Each row was made from one small tree. Brackets hold a mark, then the marks that hang from it, in alphabetical order. Every link used is in the known rows. Write each row's tree.
Known rows
(nuris (begi fata (kago tovu) nido pagob) buka): [+1.73,+0.73,+1.19,+1.54,-1.50,-0.31,+2.64,-3.97,+0.19,+0.76,-0.84,+1.83,-0.08,-1.48,-0.35,+0.46,-1.08,-0.79,+1.62,+3.35,-1.62,+3.26]
(pugu (begi fata (kago (tovu nido))) buka): [-2.84,+0.20,-0.54,+3.23,-2.49,+0.49,+2.89,+1.92,+3.01,+0.46,-1.31,+1.34,+0.41,-0.28,+0.23,-0.13,+0.00,-2.78,-2.46,-2.17,-3.09,-0.23]
(nido (tovu kago)): [-1.91,-4.29,-3.91,+3.75,-3.03,+0.81,+0.87,+1.32,-3.82,-2.21,-1.78,-1.68,+0.90,+0.99,+1.13,+0.52,-1.02,+0.97,-3.00,-0.85,+1.51,+1.47]
(begi fata (nido tovu) pagob (pugu buka)): [+2.89,+4.48,-1.23,-1.58,-0.90,+1.82,-1.08,-0.31,+0.99,+0.34,-1.42,+0.33,+1.40,-0.87,+0.09,+3.58,-0.05,+0.25,+0.83,+0.06,-0.18,+2.09]
(buka pugu): [-2.06,-3.72,-0.91,+2.31,-0.43,+1.36,+0.94,+1.38,-8.09,-1.01,-0.91,-2.30,+0.74,+0.37,-0.20,-0.17,-1.34,+2.01,-2.48,-2.60,+3.75,+1.79]
(nuris (begi (kago tovu) pagob) (buka pugu)): [+0.49,-0.60,-0.22,+3.41,-0.04,-0.25,+3.01,-2.85,-6.33,-0.63,-1.02,-0.51,+0.04,+0.45,-1.17,+2.30,-1.62,+0.43,-0.22,+2.70,+0.28,+2.90]
(buka (pugu begi)): [-3.04,-3.31,-0.53,+3.60,-0.52,+1.62,+2.15,+2.90,-7.59,-0.57,-0.36,-2.00,+0.57,+1.34,-0.66,-0.30,-1.25,+0.82,-2.63,-2.45,+2.63,+1.13]
(pugu (begi nido)): [-1.25,-2.33,+0.85,+1.98,-2.52,+1.24,+2.37,+2.52,-4.22,+0.05,-0.40,+0.11,+0.06,+0.33,-0.32,-2.10,-0.64,+0.58,-1.24,-1.65,+1.00,+1.47]
(nuris (begi (nido tovu) pugu) buka): [+1.87,+1.24,-1.12,+1.02,-1.10,+0.41,+2.09,-0.82,-8.76,-1.15,-1.92,-1.38,+0.48,-0.21,-0.23,+0.93,-0.99,+0.94,+0.22,+3.28,+1.41,+4.21]
(pugu (begi fata kago) buka): [-2.88,-1.29,-0.92,+4.02,-1.96,+0.62,+2.66,+2.94,+0.27,+1.07,-0.47,-0.20,+0.02,-0.25,+1.44,+0.09,+0.54,-2.57,-2.50,-0.40,-1.21,+0.22]
(pagob begi): [-1.35,-5.99,-0.83,+1.65,-2.21,+1.87,+1.83,+2.35,-4.68,-0.14,-0.24,+0.04,+0.20,+0.09,+0.39,-2.25,-1.68,+1.82,-1.40,+0.30,+0.71,+2.66]
(kupo fata): [-1.11,-4.57,-1.27,+2.25,-1.90,+1.14,+1.17,+1.74,-5.00,+0.07,-0.87,+0.04,+0.20,-0.36,+0.74,-1.98,-0.76,+0.15,-3.08,-1.85,+1.81,+1.09]
(kago (tovu nido)): [-1.78,-2.25,-0.28,+0.65,-2.67,+0.77,+1.67,+0.50,-2.51,-1.76,-1.73,+0.60,+0.95,-0.37,-0.78,-1.60,-1.79,+0.90,-2.60,-3.67,-0.14,+1.09]
(pagob (begi fata (kago tovu) nido)): [+0.02,-2.90,+2.22,+1.44,-2.88,+1.71,+2.25,-1.46,+2.16,+1.29,-0.53,+2.87,+0.27,-1.04,+0.58,-2.40,-1.22,-0.40,+0.50,+0.34,-2.52,+3.15]
(begi (fata kupo) kago (nido tovu) pagob pugu): [+3.06,+3.56,+2.04,-1.19,-1.80,+1.75,-0.61,-2.06,-0.96,+0.82,-1.13,+2.23,+0.62,+0.71,+1.03,+0.70,-2.40,+0.71,+0.77,+0.65,+0.48,+2.85]
(pagob (begi (kago tovu))): [-1.08,-4.71,+0.88,+2.65,-2.86,+1.34,+2.95,-0.02,-2.63,-0.16,-0.53,+1.50,+0.15,+0.28,+0.54,-1.46,-1.45,+0.04,-1.24,+0.71,-1.91,+2.66]
(fata kupo): [-1.47,-3.79,-0.65,-0.19,-1.78,+0.87,+0.67,+2.72,-8.31,-1.21,-0.83,-1.46,-0.06,+0.90,+1.09,-2.83,-2.80,+1.84,-3.21,-2.04,+2.86,+1.57]
(nuris (begi fata pagob)): [-1.18,-3.27,-0.89,+0.83,-1.02,+0.69,+1.81,+0.36,-0.30,+0.56,+0.14,-0.67,+0.57,-1.18,+0.12,-0.79,-2.36,+1.44,-0.48,+1.66,+1.22,+2.02]
(begi (kago (tovu nido)) pagob): [+0.22,-0.78,+1.19,+1.50,-3.05,+0.51,+1.66,-1.84,+0.36,-0.48,-1.22,+3.09,+0.48,+0.09,-0.73,-0.01,-1.67,+0.94,-1.00,-1.54,-0.81,+1.11]
(begi (fata kupo) kago pagob pugu): [+0.60,+1.14,+2.41,+0.04,-1.25,+1.23,+0.04,-1.25,-1.59,+0.76,+0.10,+1.83,+0.24,-0.19,+1.24,+0.81,-2.94,+0.71,-0.88,+0.57,+0.76,+2.19]
(nuris (begi kago pagob) buka): [+0.65,-2.12,-0.61,+3.24,-1.49,-0.57,+2.94,-1.48,-5.68,+0.00,-0.64,+0.32,-0.54,-0.26,+0.13,+0.62,-1.29,+0.78,-0.22,+4.27,+0.99,+2.93]
(pagob (begi (fata kupo) (kago tovu) pugu)): [-0.66,-1.36,+2.40,+0.50,-1.74,+1.92,+1.73,-0.51,-1.58,+0.31,-0.16,+1.90,+0.32,+0.04,+1.12,-1.04,-3.11,-0.31,-1.12,+0.86,-2.37,+3.15]
(pugu (begi fata kago pagob)): [-1.79,-2.04,+1.23,+3.61,-2.12,+1.19,+2.21,+0.73,+1.23,+1.41,+0.48,+1.76,+0.16,+0.30,+0.56,-0.15,-0.95,-1.12,-0.95,+0.25,-0.67,+0.84]
(begi (kago tovu) nido pagob (pugu buka)): [+3.31,+4.89,+2.29,-0.17,-1.94,+0.55,+0.99,-2.56,-0.23,+0.03,-1.06,+2.28,+0.46,-1.08,-0.63,+3.78,+0.12,+0.25,+0.82,+0.30,-1.87,+2.12]
(buka (pugu (begi pagob))): [-1.66,-2.20,-0.31,+2.84,-0.31,+1.76,+1.49,+2.09,-5.69,-0.23,+0.02,-1.05,+0.58,+1.59,-1.37,+1.02,-1.55,+1.53,-1.61,-1.84,+2.27,+0.96]

Which tree is each row?
[+0.25,-1.12,+1.04,+1.19,-2.25,+1.41,+1.68,+1.62,-2.24,+0.47,+0.05,+1.20,+0.17,+0.58,-1.06,-0.69,-0.91,+1.27,-0.02,-0.95,+0.83,+1.36] | (pugu (begi nido pagob))
[+1.67,+0.91,+2.93,-1.21,-2.27,+0.88,+0.39,-2.57,+1.64,+0.85,-0.62,+2.90,+0.10,-0.23,+0.47,-1.21,-2.44,+0.06,+0.34,-1.09,-1.07,+1.96] | (begi (fata kupo) (kago tovu) nido pagob)
[+1.50,+1.76,-1.25,+2.19,-2.59,+1.00,+1.87,+1.80,-0.93,+0.78,-1.39,+0.94,+0.12,+1.68,-0.01,+1.66,+0.75,-0.82,-0.04,+0.43,-0.97,+0.70] | (pugu (begi kago (nido tovu) pagob) buka)
[+0.55,-1.63,+1.78,-0.01,-1.70,+2.50,+0.86,+0.14,-0.77,+1.11,-0.01,+1.78,+0.63,-1.63,+0.11,-1.33,-1.66,+1.65,+0.67,+0.63,-0.19,+3.86] | (pagob (begi fata nido pugu))
[+1.89,+2.80,-1.53,-0.47,-1.63,+1.37,+0.18,+1.23,-5.18,-1.04,-2.20,-1.32,+1.07,-0.16,+0.29,+2.28,+0.42,+0.79,-0.79,-0.60,+0.89,+2.30] | (begi (nido tovu) (pugu buka))
[+2.65,+4.09,+1.95,+0.24,-1.50,+0.95,+0.06,-2.01,+2.61,+1.72,-0.51,+2.51,+0.39,-2.09,+0.43,+2.80,+0.11,+0.25,+1.08,+0.81,-0.48,+2.22] | (begi fata kago nido pagob (pugu buka))
[+0.76,-1.25,-0.61,+0.21,-2.33,+2.41,-0.02,+0.57,-0.83,-0.09,-0.91,+1.26,+0.59,+0.46,+0.78,-1.17,-3.13,+1.88,-0.26,+0.68,-0.24,+3.63] | (pagob (begi (fata kupo) (nido (tovu kago)) pugu))
[-1.65,-3.73,+0.99,+2.21,-3.02,+1.62,+2.39,-0.45,+2.70,+0.74,-0.87,+3.17,+0.48,-0.63,+0.35,-2.64,-2.02,-0.24,-0.97,-0.57,-2.53,+2.32] | (pagob (begi fata (kago (tovu nido))))
[+0.06,-0.06,+0.45,+1.64,-2.52,+1.30,+2.33,+0.29,-0.99,-0.17,-1.32,+2.53,+0.40,-0.39,-0.35,+0.70,-1.22,+0.46,-1.15,+0.26,-2.74,+2.35] | (pagob (begi (kago (tovu nido)) (pugu buka)))
[-0.53,-1.19,-0.91,-0.77,-0.76,+2.05,+0.36,+2.87,-2.96,+0.41,-0.27,-0.20,+0.31,-0.40,+1.05,-0.47,-2.44,+0.91,-1.65,+0.49,-0.45,+2.56] | (pagob (begi (fata kupo) (pugu buka)))
[-1.47,-1.98,+0.59,+2.66,-0.87,+1.69,+1.90,+2.06,-6.55,-0.10,-0.56,-1.01,+0.41,+1.01,-1.14,-0.93,-0.99,+1.50,-1.34,-2.70,+2.74,+1.62] | (buka (pugu (begi nido)))
[-0.92,+2.88,+0.77,+1.41,-1.95,+0.59,+1.43,-1.11,+2.25,-0.15,-1.67,+1.81,+0.96,-1.86,+0.49,+1.79,-0.50,-1.49,-1.87,-1.57,-2.34,+1.26] | (begi fata (kago (tovu nido)) (pugu buka))
[-0.01,+0.34,+0.54,+3.11,-0.98,+2.07,+1.30,-0.21,-1.00,+1.17,-0.79,+0.78,+0.77,+1.64,-0.52,+0.85,-0.90,-0.12,+0.28,-0.91,+0.96,+1.59] | (buka (pugu (begi fata kago (nido tovu) pagob)))
[+1.08,+1.88,+1.75,+1.37,-2.31,+1.61,+0.78,-1.94,-1.00,+0.57,-1.54,+1.26,+1.04,-0.60,+1.47,+0.58,-0.41,-0.65,+0.02,+0.32,+0.24,+3.13] | (begi fata kago (nido tovu) pugu)
[-0.27,-3.04,+1.62,+2.70,-2.38,+1.75,+2.34,+0.22,-4.53,+0.36,-0.11,+1.69,+0.15,-0.12,+0.73,-0.42,-1.55,+1.29,-0.93,+1.97,-0.12,+3.45] | (pagob (begi kago pugu))
[+1.46,+0.63,+1.60,-0.34,-1.79,+1.77,+0.84,+0.64,-0.92,+1.68,-0.55,+2.18,-0.27,-0.70,+1.19,-1.29,-1.82,+0.80,+0.08,+1.23,-0.91,+3.21] | (pagob (begi (fata kupo) kago nido (pugu buka)))
[-0.66,+0.87,-2.41,-0.13,-1.60,+1.46,+0.79,+4.26,-1.99,+0.32,-1.58,-1.35,+0.35,+1.42,+0.91,-1.19,-0.76,-1.36,-1.72,-1.76,-0.33,+0.57] | (pugu (begi (fata kupo) (nido tovu)) buka)
[+0.12,+1.07,-0.74,+0.68,-1.43,+1.25,+0.95,+2.42,+2.50,+1.43,-0.15,+0.70,+0.27,-0.66,-0.41,+0.80,+0.22,-0.53,+0.02,-0.94,-0.83,+0.53] | (pugu (begi fata nido pagob) buka)
[+1.37,+2.07,+0.22,-0.46,-1.52,+0.93,+0.51,+1.04,-4.76,-0.42,-1.21,-0.46,+0.50,-1.56,-0.05,+1.43,+0.22,+1.45,-0.71,-0.96,+1.31,+2.28] | (begi nido (pugu buka))
[-1.02,-3.03,+0.24,+0.61,-1.72,+0.64,+2.16,+0.42,-1.14,+0.70,-0.53,-0.63,+0.39,-1.90,+0.37,-2.91,-1.69,+1.37,-0.13,+0.69,+1.69,+2.71] | (nuris (begi fata nido))
[-0.27,-0.37,+1.42,+0.11,-1.20,+0.92,+1.93,-0.40,-1.88,+0.57,-0.34,-0.38,+0.67,-2.27,+0.16,-1.00,-1.88,+1.54,+0.17,+1.38,+1.39,+3.37] | (nuris (begi fata nido pugu))
[-2.59,+0.05,-0.31,+1.95,-1.72,+0.49,+2.50,+2.69,-0.42,+0.24,-0.77,-0.26,-0.05,+0.81,+1.30,-0.41,-0.93,-3.10,-2.97,-1.40,-2.69,-0.02] | (pugu (begi (fata kupo) (kago tovu)) buka)
[-0.18,-0.06,+2.10,+1.79,-0.72,+1.72,+1.04,+0.34,-2.32,+1.52,-0.07,+1.25,-0.04,+1.46,-0.44,-0.99,-2.37,+0.96,-0.29,-1.62,+1.76,+1.50] | (buka (pugu (begi (fata kupo) kago nido pagob)))
[+0.99,+3.98,+1.19,-0.82,-0.84,+0.72,+0.22,-1.31,+0.47,+0.08,-0.58,+1.24,+0.54,-0.46,+0.80,+3.08,-1.91,-0.96,-1.20,-0.01,-2.22,+1.35] | (begi (fata kupo) (kago tovu) pagob (pugu buka))
[-3.38,-2.74,+0.73,+4.82,-0.77,+1.51,+2.36,+1.27,-3.38,+0.71,-0.17,-0.65,+0.45,+0.73,+0.34,-0.46,-0.98,-0.69,-2.21,-1.64,+1.36,+1.21] | (buka (pugu (begi fata kago)))
